Known rows, with every way that one mark hangs from another
J{G{B{Z}}}: [ -5   4   3  10 -15   1   1 -24  11   6  -2  -6  -7   4 -13  -9   1 -18
  14 -19   0   0  11   1  -2  17  -3   1  13   2   0   0   2   2  -1  -5
 -19  -2  -1   7  -8 -10   1 -14   8   0  -1   1   6 -10   8]
J{G{B}}: [ -4   4 -10   8 -12  -3   1 -25   7   4 -10  -1  -1   1 -24 -12  12  -8
   6 -17   1  -6  18  10   3  17  -5  -1  11   4   5  -5   2   5   4  -2
  -7   1   1  13  -4 -13   5  -7  10   3   4   4   0 -21   3]
V{G{B{Z} J M}}: [-12  13  -2  -5  -1  10  13 -10   4  23 -10  -9 -13  35   5  10   6 -13
   3 -30  24  10  -1  15 -11  37  -3   9  10 -26  29 -10 -18  18   6   4
  28  24   3  17 -19 -20 -13   4 -15  -8 -14  -2  -3   3  10]
G{J M{Z{L{F}}}}: [  0   8  10  -9  16   8  -7  16 -17   5   3  -1  -6   4  -4   1   0  -2
 -10  13   6  17 -16  12   0 -13  -7  21   3  -7   5  -7 -10  -2   1  14
  21  12   4 -10 -13  -3 -28  28 -22   4  14 -17 -11   1   2]
G{B{H Z} J M}: [ -9  17   4   5 -11  18  20 -14   5  18  -5 -17 -14  23  15  11 -11 -25
  18 -13  15  -5 -14   4 -22  31   6  -8   6 -21   1  13 -14   2  12  -1
  15  11  11  19 -18  -8 -16 -10   4  -4 -28  10   7   7  18]
G{J M{Z}}: [ -8  13   3   3  -7   7   9 -13  -7   5  -3  -3 -11   9 -13  -6   6 -19
   6  -9  14   3 -11  14  -1  10   4  15   9 -13   5   1  -4   5   9  16
  18  17   7   6 -15 -11 -32  11  -9   4   9  -7  -3  -9   7]
G{B{H Z{L}}}: [ -1   2  -9   5 -12   4   0  -7  10   8  11  -8   5   7  14   4 -18   0
   2   6   2  -5   1 -16  -2  12  13 -12   1   5 -12   9   1  -2   0 -24
 -23  -4  -7   4   3  11  11 -10  10 -18  -4  10   5  15  -3]
Z{L{F} M{G{J}}}: [ 13 -15   7 -11  33  -4 -12  35  -6 -13  -4   6   5 -12 -11  13  13  27
 -24  13  -6  13   0  -2  10 -44 -17   3 -14  13  10 -25   7 -12  -7   4
  11  -8   5 -21  18   3   6  19 -19  21  -2 -19 -23  15 -11]
V{G{B{H} J}}: [-21  11 -19   2  -4   1  16  -8   7  16 -18  -3  -7  24   2   2  17   6
  -3 -21  16  -9   4   9  -1  48   3  -7   3  -6  21  -5 -11  22   7  -1
  14  16  -1  25   0 -15   8   0  11 -18 -17  17  -7  -6   0]
L{F Z{M{G}}}: [ 29  -4  18 -17  27 -23   8  42   4 -11 -20   9  12 -19  -5  -4  13  33
 -15  18 -13  -8  17   9  21 -42 -10  21 -10  36   9  -5  -1  -3  -7   5
  18  -5  -6 -26  28  13  12  14 -16  12  23 -12 -19  13 -26]
Z{L M{G{J}}}: [  0 -21  -4  -4  18  -3 -12  14   1 -15   6   4   3  -9 -16  13  10  14
 -18   3   3   6   4  -5   2 -34  -7  -7 -11   4   7 -24  11 -11  -3   3
   6  -6  10 -11  16  -3   2   9  -9  21  -7 -14 -17  12  -5]
J{G{M{Z}}}: [-10   9   3   6 -12   0  -3 -14  -4  -3   1  -2  -4  -4 -19 -21   6 -23
   5  -5   4   2  -1  15  -5   6  -9  10  11  -4  -4   4   3  -2   2  14
   6   7   2   1 -11 -14 -18   4   0   5  14  -6  11 -16   8]
J{G{B M{Z}}}: [ -5   7   3   2 -11   4  -1 -17  -4   6   5  -9  -9   7 -17  -3   5 -33
  19  -1   2   1   8  26 -19  10 -15  11  14 -11   6   2 -11  -5   1  11
  12   4  12   9 -15 -11 -18   6  -2   3   2  -8  14 -14  19]
L{Z{M{G}}}: [ 14 -10   7  -8   9 -23  10  19   9 -12 -11   7  13 -16 -10  -4  11  19
  -7   7  -3 -16  21   5  12 -32   0  10  -7  26   3  -3   3   0  -2   4
  13  -3  -1 -16  24   8   7   1  -6  14  19 -10 -11  10 -19]
B{Z{L}}: [  0  -2  -5   7  -9  -2  -9  -9   7   0  10   2  13  -5  -2 -15 -13  12
 -18  -8   7   6  -1 -26  22  -4  21   2   1  12 -14   0  18   2  -2 -19
 -30   2 -18 -12   1   4   3  -6  -5  -7  23  -3  -8   7 -19]
L{Z{M{G{B J}}}}: [ 11 -10  13 -13  16 -13  14  18   5  -4  -8  -1  -3  -1  -7  18  13   4
   8   7  -1 -12  21  16  -6 -25 -12  10  -2  12  18 -10 -14   1   1  11
  24  -2  14  -5  16   1  -3   5  -7  18  -6 -13 -15   9  -1]
M{G{B{H} J} Z}: [-10  -4   1   2 -10   0   4 -12  -4  -8   4  -3 -18   8   2  12  14 -29
  33   7 -10  -5   2  17 -14  11 -13  -6   6 -15   3   0  -9   1  -3  20
  -6 -10  12  14   8  -3 -13   5  18  -5 -19   5  10  -4  26]
Z{L M{G}}: [  9 -21  -8  -3  11  -9 -14  17   4 -18   5   6  16 -15 -16   5   8  21
 -23   8  -2   3  10  -7  11 -38  -1  -6 -13  12   0 -18  18 -12  -4  -9
  -3  -8   1 -16  22   6  12   6  -8  16   9 -12 -12  15 -14]
G{B{H Z{L{F}}} M}: [ 10  12   3  -6   1  13   2  15  -1  14   3 -13   4  12  22   8 -21   1
  -4  16   3   3 -11   0 -12   2   1  -2  -3  -4  -6  11 -11  -7  -1 -17
   8   1  -2  -2  -6  11   1   2  -8 -12  -5   3   5  19   1]
F{L{Z}}: [ 12  11   1 -15   5 -33   6  17   2  -1 -24  15  17 -17  -9 -20   5  31
 -28  -3  -9 -12  14   3  36 -17   2  30  -3  35   2   4   4  14  -5  -1
   4   7 -18 -19  12  14   9  10 -16   3  38   4 -19   0 -31]
B{G{M} H{A} Z}: [ -7   1  -3  19 -22   4   6 -23   4  -4   7   8   8  -8  28 -17 -18  -1
   9 -17  -5  -9 -20 -35   5  23  27 -23  -8 -10 -28  31  19   5   4 -11
 -29  -5 -17   3 -12   5  19 -41  22 -10  -5  22  30 -11  -4]
V{G{B{Z} M}}: [ -2  13  -7  -4  -8   5  11  -8   8  19  -9  -7  -1  29   3   1   5  -6
  -3 -23  20   6   8  11  -1  32   5  10   7 -16  20  -4 -11  14   2  -8
  19  22  -5  13 -13 -10  -1   1 -13 -14   3   0   3   6   0]
Q{A}: [ 14  10 -25  22 -31 -15  17 -37  17  -2 -22  11   6 -12 -28 -34  12  20
 -13 -36   3 -14  15  -1  35  23  42  -1   4  18  -4   7  26  26   8 -10
 -24   8 -16  22   1   8  19  -9  15 -20  28  17  -4 -34 -20]
B{G{J M{Z}} H{A}}: [-19   0  -1  14 -12   8   4 -17  -8  -7   9  10  -5  -5  17  -7  -4 -13
  18  -6  -6  -8 -22 -15  -6  24  14 -16  -3 -17 -16  21   6   7   7  12
 -11  -3  -2  11 -15  -3  -1 -21  23  -6 -11  17  24 -22  10]
L{F Z}: [ 20  13   7 -10  13 -21  11  21   2   3 -27  13  15 -14  -4 -23   8  36
 -19   7  -4 -10  15   4  35 -12   7  27   2  38   2   3  -1  12   0  -3
   8   5 -21 -18  11  10  10  10 -10  -5  41  -1 -23  -4 -38]
B{H{A}}: [ -1   8 -25  30 -24 -11  10 -21  12   3  -6  17  20 -16  -7 -28   1  20
  -6 -12  -7 -25   0 -17  27  29  41 -17  -9  18 -18  23  26  15  15 -14
 -25   0 -21  20   6   2  24 -23  25 -18  15  33   5 -20 -22]
G{B{H} J M{Z{L}}}: [-12   7   0  -4   1  17   0   4 -10  10  16 -14 -13  16  10  19  -9 -24
  14  19   9   1 -12  16 -34  10  -7  -1   6 -22   2   5 -23  -5   7   7
  21   7  18  12 -14  -2 -24  15   0  -7 -18  -3   6   7  23]

Rows
[ -3  -2  18 -13  17  15 -11   8 -14  -4  -1   0  -6   4  25   0 -18   8
 -12  -8   8  26 -22 -24   3 -11  -9   3   1 -14  -5  -8  -2  -5  -9   2
  -3   0  -6 -26 -17  -1  -6  -4 -14   8  -3 -13  -3   5  -3]
B{G{J M} Z{L{F}}}
[ 18   5   9 -19  16 -33   6  36   6  -4 -18  10  16 -18 -12  -6   5  34
 -31   4  -5 -14  12   0  32 -33   0  30 -10  42   4   2   2   3  -7  -7
  11   6  -8 -24  17  19  11  10 -24  13  28  -5 -18  17 -29]
F{L{Z{M}}}
[-11  -1   3   2  -2   2 -16  -4  -9  -4  12  -4   2  -7 -15 -15  -2 -16
  -3   6   2  10   0  10 -13  -6 -12   9   9  -4  -6  -4   1  -6  -3  11
   5   3   3  -6 -11 -11 -17  10  -6   5  15 -15   7  -9   6]
J{G{M{Z{L}}}}
[-12  11   1   5 -14   7   2 -11  -4   4   5 -14 -10   7  -3  -4  -2 -33
  22   8  -1  -8  -2  21 -29  18 -13  -2   9 -11  -4  13 -12  -6   3   9
  10   0  12  14 -11  -7 -13   1  13  -4 -11   3  22  -9  23]
J{G{B{H} M{Z}}}
[  8  -1  -5   1  -9   3  -4 -11   7   9  11  -2   5   8  -1   4 -11   1
  -3  -4   6   4   9 -10   9   1  13   4   6   4   0  -3   2   0  -1 -22
 -20   1  -8   1  -2   6   3  -5  -5  -8  10  -4  -5   7  -6]
G{B{Z{L}}}
[ -1   6  -6  -4  -9   9  -3   5  -6   6  18 -11   2  11  10  10 -14 -16
   7  26   6  -5  -3  13 -21   5   1   0   3 -10  -6  14 -14  -8   4  -6
  11   3   7   6  -5   8 -12  11   1 -13   0   1  11   8  12]
G{B{H} M{Z{L}}}
[ -6   7 -13  20 -16   3   4 -21   4  12  -1   0   4  -3  -9  -9   1 -17
  15  -8  -6 -16   4  13 -21  28   4 -15   0  -7  -2  16  -1   5  12   2
   9   1   6  27 -11 -14   9 -15  17  -3 -11  19  18 -24   9]
J{G{B{H{A}} M}}
[ 22 -15   0 -12  25 -10 -14  36  -2 -15  -4   8  15 -18 -12   3   9  34
 -28  19  -9   9   6  -4  19 -48  -9   4 -17  22   5 -20  14 -15  -9  -8
   2 -10  -3 -25  26  11  16  17 -18  16  13 -15 -17  18 -20]
Z{L{F} M{G}}
[ -7  -7   3   2  -7  -7  -2 -16  -6 -15  -1   7 -13  -3 -15  -4  20 -17
  17  -6  -7   5   1  11   9  -3  -7   6   9  -7   3 -10   6   4  -3  24
 -11  -3   2   2   5  -9 -19   9   6   5   4  -6   0 -11  11]
M{G{J} Z}
[  5 -13  12 -16  18   0 -14  14 -17  -8  10   3 -12   1  -3  20  11  -8
  13  23 -17  20   4  21  -5 -23 -25  13   6  -8  15 -21 -15  -5 -14  20
  -1 -11   9  -8   5   3 -15  29 -10   2  -2 -19  -8   0  16]
M{G{B J} Z{L{F}}}
[-14   1   4  -3  -5  10   0 -19 -11 -11  -2   3 -14   7   3  -4   4 -15
   8 -16  12   6 -10  -5   2   8  -4   6   9 -19  -2   1   0   1   1  15
   2   6   2  -5 -17  -7 -19  -3   0   9   3  -5   8 -14   9]
B{G{J M{Z}}}
[-17 -15  11  -1  11  10  -8  12   2 -13  15  -9  -5  -4  29  13 -23   7
  -9   0   7   5 -24 -48  -5 -10   2 -23 -10   1 -20   5   8 -18  -8 -14
 -25 -12   1 -20   4  10  10 -24  14   5 -29   0   8  25   2]
B{G{J} H Z{L M}}
[ -7   2 -18  19 -21   1   6 -24   1  -7  -4  14  14 -12  15 -21  -4  11
   0 -15  -3 -18 -10 -22  10  23  26 -24 -11  -7 -22  26  20   9  12  -7
 -13  -2 -15  10  -6   1  24 -32  24  -5   3  28  22 -23 -10]
B{G{M} H{A}}
[ 20 -14   0 -12  23  -4  -9  39  -1 -10   1   0  10  -8   1  20   3  24
 -15  31 -12   1   6   2  -2 -38 -14  -7 -17  15   3 -11   1 -19  -8 -11
   7 -14   6 -13  26  17  20  13  -6   6  -9  -5  -8  24  -5]
Z{L{F} M{G{B{H}}}}
[-10   7   3   0  -3  20   6  -2  -2  18  10 -17 -10  21  21  17 -20 -17
   7   2  14   3 -15   0 -30  15   1 -10   1 -23   0   5 -18  -4   7  -4
  15   7  12  11 -16  -5 -15  -2  -2  -5 -26   3   3  14  17]
G{B{H Z{L}} J M}
[  5   4  13  -6  11  10 -10   6  -5  11   3 -10  -4   6   1   1 -11 -11
   0   4  -1  16  -1  10 -16  -6 -20   9   6  -6   4  -6 -11  -9  -6   0
  11   0   3  -6 -15  -7  -5   5 -16   4  -1 -14   2   2   7]
J{G{B{Z{L{F}}} M}}
[ -6   7  -2  21 -18   4  16 -23  11  17   6   0  -7   8   7   6  -7 -12
  23 -14  -4 -12  -7 -11  -2  37  26 -16   2  -5  -3  16  -2  13  10  -6
 -21   0  -1  28  -9  -3   5 -25  19 -13 -21  22   8  -7   8]
G{B{H{A} Z} J}
[ -4   2   1  -9   5   8 -10  15 -15 -14   4   2   4  -6  28 -10 -13   9
  -9  20  -3   6 -19 -15   0  -7  -6  -5  -5  -3 -21  14   2 -13  -7  -2
  -7  -8 -10 -20  -4  14   6   1   6  -9   6   3  15   4  -5]
B{G{M{Z{L{F}}}} H}
[ 18  -9   4  -8   5  -2 -10   3  -1  -5   0   5   4   0   3   7   2   5
   4   6 -14  13  10   2   9 -16  -9   3   0   0   5 -13   1  -2 -14  -4
 -15 -12  -6 -10  10   7   8   6  -9  -2   4  -7  -6   6  -1]
M{G{B{Z{L{F}}}}}
[ -7  -1 -11   5 -10   0  11 -20   2  -3 -13   0 -10   6  -3   6  17  -9
  17 -11  -5 -10   7  11  -8  18  -6 -19   1 -12   7  -3   0   8   5  10
   1  -4   7  19   8 -10   4  -5  18   1 -21  16  -1 -11  11]
M{G{B{H} J}}
[-23  -4   6   0   2  18  -8  -5  -8  -6   9  -8  -6   5  37   0 -26  -4
  -3  -7  10  10 -28 -35 -15   8   0 -20  -3 -21 -21  10   2  -6  -3  -1
 -10  -4  -1 -13 -14  -1  -3 -20  11   0 -22   5  13   8   6]
B{G{J M} H Z{L}}
[-10  -6  -2  19 -10  -1  -9 -12   7   7  20   0   5  -8   4  -4 -15  -9
  12   1 -15  -5   1 -13 -14  17   7 -18  -1   2 -12  11   5   0  -1  -8
 -29 -14  -4  14  -2  -3  17 -20  20 -12 -12  14  14 -10   6]
J{G{B{H{A} Z{L}}}}
[ 21  -4  -2  -8  23  -6 -10  35   4  -3  -2   6  17 -14 -15  -1   0  40
 -39  15   4   5   1 -13  27 -37   7  10 -13  32   1 -12  12 -12  -2 -21
   2   0  -7 -22  17  14  15  15 -21   8  21 -12 -23  19 -28]
Z{L{F} M}
[  4 -21  -2  -8  18   1  -9  12   0  -8   8  -2  -1   0 -13  30  10   5
  -6   9   1   7  11   5  -9 -30 -13  -7  -7  -4  16 -25  -2 -11  -2  -1
  11  -8  19  -1  14  -2   0  11 -11  20 -17 -16 -14  14   7]
Z{L M{G{B J}}}
[ -6  -8  -2  12 -13  -4   4 -16  -3  -5  13   6 -12  -1  -1  11  14 -24
  39   6 -22  -8   2  14 -12  15   0 -10   3 -14   2   6  -3   7   0  20
 -14 -12   9  23   5  -3  -5  -3  21  -7 -18  12  14 -18  24]
M{G{B{H{A}} J} Z}
[  8 -10  11 -10  13   3  -7   3  -6  -1   0   1  -9   6   4  15   4  -2
   8   0 -11  18   2   4  -1 -13 -17   2   4  -9  13 -20  -5   0 -10   7
  -4  -9   4  -3   3  -2  -3   9  -8   6 -11 -10 -11   3   9]
M{G{B{Z{L{F}}} J}}
